What can hang from each mark
z900: z29
z529: z29
z29: z569 z741
z243: z529 z741
z741: z29 z243 z823
z823: z243 z529 z741 z851
z569: z900
z851: z823

Every row comes from one small tree of marks. The marks that hang from a mark follow it in brackets, in the order of their numbers. Every link used is in the known rows. Which tree was each row made from?
Known rows
z823{z243 z529}: [ 12.6   7.7   8.1 -30.9 -36.4  -3.9  48.5   7.2  -3.5   1.1 -20.0  16.2
 -21.0 -14.5  40.0 -19.2  -1.9  -7.8   5.2   8.9   3.7   5.1 -22.5   3.8]
z823{z243 z851}: [ 11.1   9.8 -12.8 -56.6 -38.5   7.5  15.1   0.1  -1.5   1.7 -19.0  15.2
 -19.7 -13.6   7.3  -5.3  -3.9   2.4  -0.1  14.3   3.4  -4.0 -37.7  -5.2]
z823{z243 z741 z851}: [ 21.8  -2.5 -21.6 -42.3 -14.5  22.2   6.2 -10.5   8.9  -4.2 -30.9  33.1
  -8.6  -4.9   8.2  -8.5 -11.6  22.1 -10.4  23.3  18.8  -9.2 -30.8 -18.7]
z900{z29{z741}}: [ 19.6 -10.6  -1.6  -5.7 -14.4 -12.1 -13.3 -13.1  -5.1  14.1   2.9   4.0
  15.9  14.3  -8.9  -4.8  -9.4   5.7  18.2 -12.6  31.8 -14.6  10.2 -10.3]
z851{z823{z529 z741{z29}}}: [-11.1 -10.5   1.8   3.9 -16.1 -17.4 -14.4 -13.0   0.5  -8.5 -10.3  13.5
  -4.4  -5.8 -10.1  22.0 -17.1  33.9 -11.6  20.4  14.0 -25.1  18.7  -6.4]
z569{z900{z29{z741{z823}}}}: [ -5.5 -11.1 -26.9   5.9  13.7 -31.7 -35.8 -14.2 -12.8  -5.6  26.4 -21.4
   0.1  15.1 -18.1   9.5   6.9  -1.1  14.5  -0.4  -5.1   1.3   8.8  16.9]
z569{z900{z29{z741}}}: [ 13.3 -18.2 -15.4 -10.3  -1.0 -19.1 -18.5 -26.1 -20.8   2.8  18.3  -8.5
   5.8   9.1  -7.1  -0.5  -3.0   9.8  29.0 -18.0  15.2   4.6  -0.2  -2.7]
z741{z29}: [  6.2 -10.5  -5.8 -33.0 -38.1 -15.4 -12.2  -5.2 -34.1   1.5  20.0   1.7
   6.6  -3.3 -11.2  -3.6   1.1  12.7   0.3   0.6   2.4  -9.2  -2.8  -1.2]
z900{z29{z569 z741}}: [  8.3  -6.4  23.8  17.0   4.9   8.1  -8.5  -1.1   5.8  20.5   4.8  -5.3
  11.4  24.1  -5.4 -13.8  -5.2 -10.8  15.7 -24.8  23.6  -1.5  16.0 -28.4]
z29{z741{z823}}: [-14.6   0.4 -22.6  -2.3 -19.0  -8.5 -19.7  -1.5  -2.5  11.3  25.5  -3.3
   1.6  15.0   1.8 -17.1 -15.2 -20.1   3.1   7.9  -7.5 -10.8   0.2  17.4]
z741{z29{z569} z243}: [ -4.5  -3.5  25.8  -8.7  -3.6  11.8  -0.5  -2.1  -7.7   3.3 -16.1   0.2
  -7.2  -4.0   1.1  -7.3  23.2  -6.3 -15.1   7.5 -25.3  11.6  -9.1 -12.0]
z29{z569 z741{z823}}: [-32.1   5.0   5.2  25.5  -4.6  10.2 -16.0   8.8   9.0  17.8  25.2 -14.6
  -3.4  22.6  10.3 -21.9  -9.2 -40.2   1.2  -2.8 -20.7   0.8   9.1  -2.2]
z900{z29{z741{z243}}}: [ 18.6  -6.1   5.4 -14.9   4.1   1.1  -9.1 -21.8  11.8   9.5 -27.8  17.4
   1.8   6.2  -3.0  -9.0  12.5   2.5   6.7  -0.1  16.7  -5.6 -11.1  -2.2]
z529{z29{z741}}: [ 14.1  -8.7  -7.7  -9.7 -24.9   8.9 -10.1  -4.3  -4.5   5.9   9.6  22.2
  23.5   0.9  -5.0   0.4 -22.8  -1.9   7.0 -19.6  22.6 -17.9   4.7   6.1]
z823{z243 z529 z741 z851}: [  7.3   2.6 -14.1 -26.2 -13.7  14.6  33.9 -13.2  21.4   4.5 -51.4  41.1
 -19.0 -14.8  25.1  -0.5 -15.7  30.4 -12.2  17.4  22.5  -7.7 -25.6 -15.0]
z243{z741{z823{z529{z29}}}}: [  8.5   1.9 -21.5  13.3   9.3 -11.1   2.1  30.2  11.3 -19.3  11.5   7.3
  -2.7  -7.6 -12.8  28.6  -1.0  13.3  -8.8  10.9  18.0  -9.0  15.5  37.5]
z529{z29{z569}}: [  7.9  -2.4  14.6  -7.3 -27.6  10.1   3.5  25.5 -11.8  -4.8  19.9  17.1
   4.2   7.4  -1.6   1.2  -8.2 -17.2   7.9 -25.5   6.2   4.5  13.4 -10.6]
z900{z29}: [ 28.2  -7.8  -2.6 -35.0 -30.5 -21.0   1.3   6.9 -22.1  -4.3  15.3  10.4
  -2.0   9.3 -15.5   1.9   4.0   1.5  20.9  -5.6  27.9  -3.6   8.0  -4.0]
z851{z823{z243 z741{z29}}}: [ 20.2 -12.1   5.4 -18.7 -21.0  -4.2 -26.6  -5.4   4.5 -26.6 -22.8  -3.4
   1.5  -0.5  -9.0  -3.6  -1.8  19.5 -15.6  38.9  -1.2 -27.8 -10.5 -14.1]
z900{z29{z569 z741{z243{z529}}}}: [  3.5   4.5  34.4  31.0  41.8   8.0  10.3 -17.9  19.5  23.9 -28.0  -3.4
  15.6   4.8  -3.3 -10.8   8.6  -3.3   5.2 -14.0  10.2   4.4  11.5 -22.3]
z823{z243}: [ 20.5   3.8  -3.6 -46.9 -47.0   4.2  21.9   8.1 -11.9  -5.5   2.0   4.0
 -11.9  -4.8  17.5 -24.9   0.7 -17.7  11.5   7.3  -7.8   6.4 -27.7   1.1]
z243{z529 z741}: [ 18.9   2.8 -14.8 -11.2   1.9   2.9  11.5   4.7 -16.8   1.5  32.3 -16.5
  14.9  -9.1 -10.5  -1.3 -16.6  20.1  14.1   0.7  24.7  -0.3   1.5   6.8]
z900{z29{z569 z741{z243}}}: [  6.2  -5.6  32.0  10.9  19.7  15.6  -2.9 -11.5  20.4  17.5 -30.9   6.6
  -1.0  16.2   2.9 -13.6  13.9 -16.8   2.1  -7.2   3.7   8.4   1.1 -19.9]

Write each row's tree
[-19.9   5.9 -11.4  -4.3  -6.3   7.5 -14.0 -11.8  12.0   6.1  -3.8   5.1
 -10.3   4.8   4.9 -17.1   3.1 -23.0  -8.4  20.9 -27.5  -3.1 -13.6  26.1] : z29{z741{z243 z823}}
[-35.9  -2.9 -10.4  27.0  12.0   2.1 -22.9  -0.9  -5.8   5.8  39.9 -30.2
 -10.2  22.3  13.8 -12.5  -3.9 -26.7   9.6 -13.1 -40.5  18.8   2.8   6.2] : z29{z569{z900} z741{z823}}
[  1.1  -9.1   2.0 -11.4 -15.1   1.3  -3.7  17.2 -27.4 -16.4  32.5  -2.3
  -6.6   5.5   3.0  10.6   0.3 -11.0  16.7 -31.9 -12.6  20.2   8.1  -4.0] : z529{z29{z569{z900}}}
[-12.3  -3.1  14.2  31.9  16.4  -9.1 -20.7   7.4  12.8  14.3  12.2 -14.9
   5.1  28.5  -9.5 -10.7   6.0 -25.5   2.0  -4.3   2.3  -4.4  22.8  -5.7] : z900{z29{z569 z741{z823}}}
[-13.8 -17.4   2.6  -2.9  -6.8  -6.0 -13.8  -4.3 -36.9  -6.5  34.9 -27.6
  -6.4  -0.9   3.8  -1.8  12.1   4.7   4.6 -16.5 -26.1  16.6  -0.4  -9.1] : z741{z29{z569{z900}}}
[  9.8   1.6  -6.4 -18.4   2.7  16.3  19.7 -16.3  -3.7  -3.3 -18.3  27.6
   6.3  -8.5   5.0  -4.9  -6.8  11.7  -2.7  14.0   0.8   2.5 -13.4  -0.6] : z823{z741{z243{z529}}}
[  1.1  11.9 -23.0   8.3  18.5  -6.4  -1.7  15.3  -6.3  -3.9  38.0 -24.1
   9.4  -3.2 -17.7   8.7  -4.4   7.0  -1.1  18.5   2.8  -2.2   7.3  23.2] : z243{z529 z741{z823}}
[  2.0   2.7   6.3 -16.7   1.6 -13.0   7.6 -19.1 -21.7   5.4 -13.0   0.0
  11.7 -28.8 -12.3   4.9  18.3  17.3 -11.4  13.9  -9.5  -4.8 -12.6   6.4] : z741{z29 z243{z529}}
[-20.2  -7.9   5.6   3.2  11.5  27.5  -4.8 -24.0   2.9   6.6   1.9 -13.1
 -17.5   7.8  29.3 -20.9  -2.4 -23.3   6.5 -16.9 -36.1  30.8 -22.1  -2.3] : z29{z569{z900} z741{z243}}
[ 29.7   5.7   3.8  -8.1  -7.0   3.1  -0.2   7.8   8.4 -31.7 -25.5  12.8
  20.3 -13.9 -17.3  12.2 -15.7  17.0  -3.4  20.4  13.8 -23.0   4.9  -6.4] : z851{z823{z243{z529{z29}} z741}}
[-18.9  -9.5   1.9   9.1  -3.7  17.1  -6.6 -14.2 -12.2  12.6  34.0 -22.0
  -2.9  15.3  24.6 -18.8 -19.8 -14.2  20.7 -28.4 -19.9  19.3  -6.1 -12.4] : z29{z569{z900} z741}
[  7.4  17.9  -9.9 -37.8 -13.3   1.5  36.4 -10.8  -6.7   7.9 -18.9   5.7
  -0.9 -23.9   1.3   1.7  -3.6  13.6   1.8   7.9   8.9  -6.7 -32.3  -9.3] : z823{z243{z529} z851}
[-14.3   2.9  20.9  28.4  33.6   0.1 -19.6   2.8  30.1  12.5 -21.7  -7.5
  -7.3  25.0  -7.4 -12.6  22.6 -29.3  -8.0  12.3 -17.6   3.9   9.7  -1.1] : z900{z29{z569 z741{z243 z823}}}
[ -9.9  -7.9   1.3  24.4  23.4   4.5 -35.5  24.6   4.0  -4.5  29.9 -37.4
   1.4   8.5 -18.9   0.4  18.5  -2.4 -19.7  16.9  -5.7  -2.9  10.9   0.1] : z243{z741{z29{z569} z823}}
[  2.4   4.3  30.4  25.5   5.6  22.3  28.9   7.6  35.4  12.9 -43.0  10.1
   7.3  -9.4  38.0 -17.1 -10.1  -7.3  -8.7 -18.6  12.3  -0.1   2.6 -19.5] : z823{z243 z529{z29{z569 z741}}}
[  0.0  16.2 -11.7  -2.5   5.9 -15.2   6.3  12.8  -3.6 -16.2  -7.4  13.1
   6.2 -16.2 -24.8  20.2  16.8  -6.4 -10.1  19.9 -20.1  -3.5   5.2  35.2] : z741{z243{z529{z29}} z823}
[-13.8  22.9 -21.3  -7.5  14.3 -13.3   2.8  -1.3   7.7  -8.2 -23.0  23.4
  -2.7 -26.2 -37.4  40.2  14.7  10.2 -18.6  22.1  -8.2 -12.0  -4.1  30.6] : z741{z243{z529{z29}} z823{z851}}
[-26.0   4.8  31.1  34.6 -10.3   2.2  -5.9   3.7  31.5   4.8  -5.1   4.5
  -0.7  11.2   3.5  10.1 -30.8 -11.5   1.6 -25.4   6.1 -13.9  31.3 -13.1] : z851{z823{z529{z29{z569 z741}}}}
[-22.1  10.7  23.4  20.7   6.9 -15.1  18.1  16.5  12.3   2.6 -20.9 -18.4
 -16.8  -8.7  23.8  -8.0  32.7 -15.2 -28.8  20.0 -23.7  -0.6   0.4   0.7] : z741{z29{z569} z823{z243 z529}}
[-27.0  17.8  20.2  31.1  11.2   7.1  26.1  10.2  36.9  18.7 -25.9  -9.0
 -17.8   3.2  48.6 -29.6   2.2 -27.7 -12.0   7.6 -16.9   1.5  -3.8  -3.6] : z29{z569 z741{z823{z243 z529}}}
[ -2.0  -5.9  15.9  16.2  -7.2  21.6  -7.2   8.0   8.1   9.3  10.2  11.5
  16.8  11.8   4.8  -4.4 -20.3 -17.4   3.8 -32.0  13.2  -7.1  14.5 -17.7] : z529{z29{z569 z741}}
[ 20.7  -1.3  -1.0 -19.2 -16.0   7.5  39.7  -1.7   8.1  -2.9 -35.2  33.4
  -7.8  -5.9  39.9 -17.8  -8.7  11.7  -6.2  17.2  16.0  -0.6 -16.8  -7.0] : z823{z243 z529 z741}
[  2.5  10.8  17.7  11.1  -4.9   2.9  20.4  21.3 -16.0   5.6  13.0   7.5
  19.8  -4.5  -6.9   9.4  -9.8  -9.0   6.8 -30.7   6.6   3.2  22.3 -12.7] : z243{z529{z29{z569}}}
[ -9.3  -4.8   3.8  11.9   3.6  23.7  16.9   8.4  24.1   2.9 -34.9  50.7
  -3.9  -2.6  -0.3  32.9 -22.7  28.1 -14.8 -13.6  32.9  -5.2  15.5 -26.3] : z823{z529{z29{z569}} z741 z851}
[  7.4  12.8  -7.0  -6.0 -18.7 -23.8  27.1  28.5  10.4 -19.1 -23.4  16.7
 -14.6 -16.4  13.4   7.9  16.8  -9.9 -13.6  17.3  -3.5  -8.2  -2.0  33.5] : z741{z823{z243 z529{z29}}}
[-25.2  -5.7 -10.5  31.1  16.4  -3.9 -29.2   7.1  -2.0  -9.6  29.6 -18.5
   3.7  15.5  -3.8   6.1  -2.7 -18.0   3.1 -17.1 -26.0   5.2  13.0  10.1] : z529{z29{z569{z900} z741{z823}}}
[-18.3 -14.1 -13.1  23.6  31.9  -1.1 -40.8  12.9 -11.3 -17.8  41.6 -55.3
  -6.5   7.5 -15.7   9.9  20.8  10.4 -12.2   9.8 -28.9   9.8   9.3   9.6] : z243{z741{z29{z569{z900}} z823}}
[ 19.5   8.8   1.7 -20.2  -7.1  -1.3  22.5  -2.8 -11.6  -9.2 -13.9  22.3
  11.2 -24.2 -13.6  15.0   3.1   4.3   1.0  -3.0   4.2  -0.2  -2.5  14.3] : z741{z243{z529{z29}}}
[ 12.0  -2.7  -5.1  24.9  37.9  13.7   3.7  15.1 -12.5 -14.1  37.4 -26.7
  18.5  -7.3 -12.9  21.8  -8.1  20.6  12.9 -24.7  11.1  20.2  13.6   0.2] : z243{z529{z29{z569{z900}}} z741}
[ -6.0   4.7 -42.8 -17.1   0.8   4.8 -22.3   8.8   7.7  -6.9  25.7  -4.1
 -15.2   7.2 -27.5  21.2  -6.6  13.7  -7.3  23.9   5.6  -8.9 -11.1  23.7] : z243{z741{z823{z851}}}
[ 10.2  -2.2  -6.6   5.1  39.4 -17.4  -6.0 -39.5 -10.8   5.6 -15.2 -12.5
  15.0 -11.9  -7.5   6.6  12.7  20.7  17.2  -9.5   3.4   8.9  -5.9   5.4] : z569{z900{z29{z741{z243{z529}}}}}
[ -6.1  -8.4 -20.6   3.2  27.9 -19.9 -33.1 -23.4   4.5  -9.5  -0.3 -12.4
 -12.0  11.0 -12.0   7.0  24.2  -1.5   6.9  13.8 -20.9   9.9  -9.6  26.8] : z569{z900{z29{z741{z243 z823}}}}
[ 18.7   2.3 -14.2  -6.5  30.5   4.3   2.5 -15.3   3.7   1.8 -26.0 -22.4
  22.2 -34.9 -23.9  12.7   9.9  54.6 -22.7  25.6  29.0 -21.3 -22.2 -10.2] : z823{z243{z529 z741{z29}} z851}
[ -6.7   1.2   4.3   7.1   7.1  -0.9  14.5   8.8 -28.5 -11.3  32.6  -7.2
  11.1 -10.2  -1.6  18.9  -3.6   0.2  21.0 -31.6  -5.8  13.6  14.7  -5.4] : z243{z529{z29{z569{z900}}}}
[-26.4   5.4  19.4  45.9  20.5 -18.5   1.0   5.9  23.6  22.4  -7.9  -5.9
 -10.2  20.4   8.1  -1.0   2.3 -11.8  -0.3  -6.2  15.5  -2.8  31.6  -4.0] : z900{z29{z569 z741{z823{z529}}}}
[-14.9 -10.7  11.7 -10.8   5.9   5.0 -14.1 -15.5 -21.1  -7.0  -0.6 -20.8
 -15.8  -6.1   9.6  -4.8  27.9  -1.3  -9.3   1.3 -42.7  26.9 -17.7  -3.5] : z741{z29{z569{z900}} z243}
[ -3.1  14.0  -6.4 -15.4 -25.2 -21.0  29.3  15.7   2.7  -4.6 -12.5   5.1
 -25.1  -8.8  26.7 -13.7  13.7 -20.2  -6.0  25.7 -17.3   4.5 -14.9  24.1] : z741{z823{z243 z529}}
[ 18.8   3.1  12.3  25.5  25.9  20.2  10.0  28.3  -0.6  -3.1  21.0 -11.5
  24.8  -3.8 -17.8  11.4 -14.1  13.1   3.0 -21.0  29.9   0.2  21.3  -9.1] : z243{z529{z29{z569}} z741}
